Known rows, with every step that occurs
vareso > nosoz > lagid: [ 3.30 -0.88  0.40  3.00  1.41 -1.05  0.33 -0.56  0.66  0.75 -2.68 -0.53
 -0.22  0.32  1.25 -2.18 -0.13  0.78 -0.35  1.24 -0.70 -0.06  1.17 -0.07]
ganago > mapar > vareso > nosoz > nulid: [ 1.41 -0.64  2.02  1.99 -0.27 -1.44  2.44 -1.26 -0.68  2.42 -0.90 -1.39
  0.78 -0.71  1.77 -1.64  0.12  0.74 -2.28  1.15  0.73 -0.07 -1.63 -3.31]
zufinaf > ganago > nosoz > vareso > tato: [-4.12 -0.16 -0.04 -0.03  0.68  2.25 -1.68 -0.54 -2.14  1.59  0.90  0.27
 -0.16  2.16 -0.19 -0.85  0.14 -1.11 -0.77 -0.23  1.87 -2.34  1.00  2.89]
ganago > zufinaf: [ 0.70  3.41  0.38  1.15  0.60 -0.61  1.49 -0.02  0.76  1.41 -1.71  0.95
 -0.87  0.35  0.87 -1.26  0.32 -1.00 -0.15 -0.32 -0.11  0.70 -0.83 -0.56]
tato > lagid > mapar: [ 7.35  0.98  0.16 -0.77 -0.18  0.26 -0.46 -1.35 -1.19  0.32  1.13  1.03
 -0.35 -0.31 -1.35  0.60  0.60 -0.52  0.42  0.81 -0.72  0.32  0.93 -0.23]
nosoz > vareso > tato > lagid > mapar: [ 3.80  1.38  0.68 -0.08  0.28  2.08 -0.62 -1.11 -2.61  1.01  1.66  0.56
 -0.33  1.16 -2.20  1.62  0.98  0.52  0.26 -0.60  1.00  0.36  1.83  2.66]
zufinaf > ganago > nosoz > nulid: [-0.43 -0.27  0.16 -0.75  0.30  0.31 -1.47 -1.65 -0.20  1.45  0.22  0.97
 -0.24  0.12  0.99 -1.91 -0.76 -0.61 -1.36  2.33  0.00 -3.00 -2.46 -0.58]
zufinaf > ganago > nosoz: [ 0.26 -0.86 -0.90 -1.18  0.28  0.07 -2.16 -1.14 -0.25  1.08  0.28  1.13
 -0.50  0.29  1.11 -2.39 -0.21 -2.86 -0.49  1.58 -0.28 -2.82 -0.33 -0.94]
lagid > mapar: [ 4.41 -0.34  0.27  0.29 -0.24  0.56  0.16 -0.28  0.07  2.31  0.27  0.04
 -0.64 -0.64  0.21  0.14  0.13 -0.81  0.65  0.00 -0.23  0.69  0.93  0.70]
lagid > mapar > vareso > tato: [ 2.23 -1.15  0.83  0.55 -0.17  2.62 -0.25 -1.00 -2.15  3.04 -1.68 -0.81
  1.19  0.67  1.52  1.63  0.34 -0.75 -0.16 -1.85  0.50  0.35  1.16  3.17]
vareso > tato > lagid > mapar: [ 5.06  1.05  0.34 -0.62  0.43  1.67 -1.00 -0.82 -2.40 -0.38 -0.07  1.35
 -0.37 -0.05 -0.98  1.27  0.97 -0.40  0.87 -1.20 -0.14  0.35  1.68  1.92]
tato > lagid > mapar > vareso > nosoz > nulid: [ 6.94  0.52  1.58  1.42 -0.18 -0.69  0.64 -2.38 -1.38  1.70  0.28 -0.67
  1.13 -0.62  0.47 -0.90  0.26  1.29 -1.75  2.34 -0.54 -0.56 -1.53 -0.02]
ganago > tato > lagid > mapar: [ 7.76  0.79  0.45 -0.25  0.16  0.09  0.78 -2.22 -0.68  0.74 -0.04  1.00
 -0.40  0.15 -0.94  0.05  0.52  1.90  0.95  0.55 -0.07 -0.36  1.72 -0.82]
nosoz > vareso > tato > lagid > mapar > ganago > zufinaf: [ 2.65  3.72  1.27  2.19  0.01  0.62 -0.90 -1.24 -1.22  0.34 -0.58  2.52
 -0.33  1.06  0.04  1.19  1.94 -0.08 -1.09 -0.47  1.17  0.58 -0.39  1.27]
tato > lagid > mapar > nulid: [ 8.57 -0.52  0.72 -0.83 -0.46  0.24 -0.22 -2.81 -1.03  0.49  0.69  0.65
 -2.03 -1.03  0.33  2.30  0.39 -0.81 -0.07  1.64 -0.30 -0.06  1.79  0.11]
ganago > nosoz > vareso > tato > lagid > mapar: [ 4.00  1.06  0.74  0.94  0.87  2.75 -1.16 -1.48 -3.31  1.51  1.59  0.73
 -0.55  1.04 -1.21 -0.64  0.75 -0.77  0.85  0.55  1.20 -2.21  2.22  1.97]
zufinaf > ganago: [-0.16 -0.47 -1.07 -2.50 -0.56 -0.94 -1.54 -0.70  0.83  0.26  0.49  1.09
  0.05  0.54  0.19  0.75 -0.04 -1.35 -1.48  0.24 -0.80  0.68 -0.83  0.00]
tato > lagid > mapar > ganago > nosoz > vareso: [ 3.73  0.06  0.96  2.30 -0.39  0.85 -2.43 -2.39 -1.71  0.42  2.86  1.22
  0.21  0.51 -0.81 -1.19  1.11 -0.37 -0.93  2.88  1.37 -2.99  0.09 -0.75]
nosoz > vareso: [-1.77  0.47  0.52  0.78 -0.19  0.56  0.53 -0.60 -0.24  1.86  2.19 -1.22
  0.28  1.46 -1.71  0.36  0.11  1.22 -0.99  0.80  1.40  0.00  0.32  1.05]
mapar > vareso > nosoz > lagid: [ 4.73 -1.59  0.81  3.44  0.74 -0.95  0.62 -1.95  0.33  2.45 -3.20 -1.76
  1.55  0.75  2.13 -1.74 -0.24  0.47 -1.24  1.78 -0.74 -0.09  0.67  0.12]
mapar > ganago > nosoz > vareso > tato > lagid: [-1.06  0.88  0.87  1.25  0.42  1.76 -2.86 -1.34 -3.40 -2.78  1.14  1.90
  0.79  1.41 -0.92 -0.15  1.43  0.42 -0.76  0.71  1.80 -3.12  0.42  0.97]
nosoz > lagid > tato: [-0.57 -0.89 -0.03  1.58  1.05  1.08  0.01 -1.84  0.24  2.21 -3.20 -0.13
  0.37  2.16  0.93 -0.06 -0.79  3.23  0.50  2.08 -0.05  0.21  1.36  1.29]

Rows
[ 3.06  0.61  0.44  0.35 -0.36 -1.01 -0.93 -2.21 -0.59 -3.69 -0.65  2.35
  0.84  0.09 -0.38  0.65  1.10  3.55 -0.78  0.93  0.40 -1.13 -0.26 -2.08]
mapar > ganago > tato > lagid
[ 8.18 -0.10  0.67 -0.26 -0.78  0.58 -0.37 -2.95 -1.61  2.36  0.35 -0.34
  1.69  0.12 -0.15  1.08  0.40 -0.69 -0.92  1.15 -0.85  0.23 -0.01  0.00]
tato > lagid > mapar > vareso
[ 5.68  1.56  0.86  3.45  0.25 -0.69 -0.66 -1.51  1.54  2.30 -3.62  2.06
 -0.43  0.09  2.49 -0.25  0.73 -0.74 -0.76  0.79 -0.58  1.15 -0.81 -0.92]
nosoz > lagid > mapar > ganago > zufinaf
[ 8.61 -0.26  1.08  1.80  0.02 -1.43  1.53 -2.67 -1.13  1.72 -0.81 -0.93
  0.95 -0.26  1.17 -1.84  0.80  1.31 -0.72  1.18 -0.33 -0.63  1.40 -0.53]
ganago > tato > lagid > mapar > vareso > nosoz
[ 1.66 -1.67  0.63  3.30  0.91 -0.14  0.76 -2.43 -0.17  2.79 -3.77 -1.64
  1.41  1.99  2.43 -1.53 -0.43  2.89 -0.84  2.60 -0.45 -0.08  1.29  1.38]
mapar > vareso > nosoz > lagid > tato
[ 0.61  1.68  0.18 -0.99  0.84  1.37 -1.20 -0.44 -2.76 -2.94 -0.38  1.60
  0.39  0.71 -1.19  1.34  0.80  0.59  0.36 -1.18  0.26 -0.34  0.86  1.46]
vareso > tato > lagid
[ 5.31 -0.07  1.35 -0.22 -0.08  1.84 -0.34 -2.68 -2.46  1.17  1.40  0.13
 -1.82  0.71 -0.62  3.33  0.63  0.18 -0.19  0.33  1.32 -0.12  2.83  2.84]
nosoz > vareso > tato > lagid > mapar > nulid
[ 0.01 -1.09  0.59  1.55 -0.37 -0.92 -0.33 -1.23  0.78 -1.61 -1.69  1.34
  0.60  0.04  1.54  0.21  0.61  3.46 -0.61  0.09  1.00 -1.01 -0.34 -1.49]
mapar > ganago > tato
[ 2.51  0.10  1.47  1.63  0.37  2.15 -2.91 -1.83 -2.70 -1.26 -0.64  2.51
  0.20 -0.53  1.25 -0.60  0.66  0.69 -0.39  1.48  0.88 -3.63 -1.52  0.37]
vareso > tato > lagid > mapar > ganago > nosoz > nulid
[ 7.86 -1.97  0.80  1.81 -0.08  0.97  0.08 -3.19  0.02  5.65 -2.46 -1.47
  1.73  0.85  1.62  0.82 -0.42 -0.16 -0.95  1.38 -0.88  0.66  0.51  0.76]
nosoz > lagid > mapar > vareso
[-0.81  2.04  0.55 -0.15  0.59  1.79 -0.79 -0.94 -3.24 -1.51  1.50  0.60
  0.43  1.93 -2.55  1.46  1.01  1.38 -0.38 -0.57  1.37 -0.39  1.16  2.46]
nosoz > vareso > tato > lagid
[ 6.50 -0.53  0.91 -0.86  0.00  1.38 -0.73 -2.10 -2.29 -0.02 -0.21  1.17
 -2.03 -0.42  0.50  2.97  0.62 -0.75  0.35 -0.16  0.36 -0.19  2.58  2.07]
vareso > tato > lagid > mapar > nulid
[ 8.28 -3.06  0.17  0.27  0.46  0.77 -1.53 -3.77  0.44  4.33 -1.75  0.73
 -2.33  0.07  2.87  0.30 -0.67 -2.59 -0.45  2.83 -0.52 -1.58  2.12  0.25]
zufinaf > ganago > nosoz > lagid > mapar > nulid
[ 3.92 -0.17  0.68  0.53 -0.65  0.99 -2.91 -0.79 -1.81 -2.86 -0.19  2.89
  0.42 -0.45  0.61  2.01  1.76  0.09 -0.36 -0.74  0.15 -0.13  0.10  0.72]
vareso > tato > lagid > mapar > ganago
[ 2.12  0.68  0.87 -0.40 -0.01  1.06  0.27 -1.68 -3.55 -0.28 -1.35  0.78
  1.22  0.77 -0.10  1.53  1.13 -0.55 -0.89 -1.21  0.94  0.37  0.83 -1.70]
ganago > mapar > vareso > tato > lagid
[ 2.21 -2.09  0.27 -2.23 -0.94 -1.45  0.80 -2.03  0.33  1.53  0.00  1.16
 -2.25 -0.32  1.76  2.21  0.43 -2.46 -1.77  0.52  0.75  1.23  1.04 -3.94]
zufinaf > ganago > mapar > nulid
[ 3.82  3.43  0.92  1.64  0.22  0.16 -1.31 -0.79 -0.97 -1.13 -2.06  3.37
 -0.57 -0.21  1.47  0.66  1.88 -0.99 -0.52 -1.09  0.25  0.56 -0.61  0.71]
vareso > tato > lagid > mapar > ganago > zufinaf
[-0.62 -1.98  0.26  3.43  0.89  1.20 -1.98 -2.45 -0.18  0.95 -3.55  1.15
  0.42  1.64  2.72 -1.87 -0.19  2.09  0.14  3.45  0.37 -2.74  0.50 -0.17]
mapar > ganago > nosoz > lagid > tato
[ 5.68 -0.44  0.66  1.67 -0.17  0.61 -3.18 -1.87 -1.46 -1.23  0.62  2.59
  0.09 -0.99  1.25 -1.72  1.10 -1.74 -0.04  2.36  0.02 -3.35 -0.14 -1.89]
tato > lagid > mapar > ganago > nosoz
[ 1.62 -2.02  0.94  3.43  0.85 -0.65  2.18 -2.35 -0.40  3.91 -4.08 -1.29
  0.76  1.43  2.77 -1.85 -0.08  2.02 -1.05  2.15  0.39  0.83  1.70 -2.06]
ganago > mapar > vareso > nosoz > lagid > tato
[ 5.99 -1.73  0.83 -0.13 -0.47  0.32  0.30 -1.87  0.09  2.40  0.09 -0.15
 -2.19 -0.97  1.44  2.18 -0.01 -1.19  0.00  0.80  0.13  0.24  1.91  0.84]
lagid > mapar > nulid
[ 6.79 -1.15  0.38  1.86  0.72  0.90 -0.13 -1.47  0.68  3.66 -2.11 -0.16
 -0.50  0.25  0.59  0.12 -0.58  0.02  0.54  0.99 -0.73  1.08  1.48  0.60]
nosoz > lagid > mapar
[ 5.92  3.44  0.68  1.54 -0.33 -1.24 -1.02 -1.58  0.07 -0.58 -1.25  3.06
 -0.56 -0.44  1.00  0.22  1.50 -1.13 -0.83  0.70 -0.45  0.75 -1.25 -1.48]
tato > lagid > mapar > ganago > zufinaf
[ 1.40 -1.10  1.05  2.98 -0.41  1.18 -1.66 -1.50 -0.62  2.09  2.03  0.19
  0.11  0.50  0.41 -1.52  0.65 -0.84 -0.85  2.21  1.86 -2.94 -0.01 -0.14]
lagid > mapar > ganago > nosoz > vareso
[ 0.43 -0.48 -0.62 -1.66 -0.09 -1.20  0.32 -1.63  1.23  0.67 -0.90  0.86
 -0.15  1.16  0.40  0.12 -0.26  1.95 -0.78 -0.04  0.19 -0.13  0.26 -0.63]
zufinaf > ganago > tato
[ 8.52 -0.54  0.38 -0.05 -0.42 -2.25  0.50 -3.25 -0.50  1.75 -0.35 -0.20
  1.04  0.23  1.28 -1.21  0.82  0.40 -1.78  1.43 -0.89 -0.21  0.80 -0.57]
zufinaf > ganago > tato > lagid > mapar > vareso > nosoz
[ 5.91 -1.96  1.00  4.01  0.40 -1.39  0.20 -1.91  1.43  0.62 -3.29  0.83
 -0.19 -0.24  2.56 -1.40  0.55  3.10 -0.37  1.04  0.11 -0.56  1.36 -1.21]
vareso > nosoz > lagid > mapar > ganago > tato
[-1.40 -0.71  0.71  0.35 -0.14  2.02 -0.36 -0.65 -2.16  1.31 -1.93 -0.68
  1.77  1.07  1.41  1.35  0.24  0.00 -0.67 -1.87  0.83 -0.37  0.29  2.89]
mapar > vareso > tato
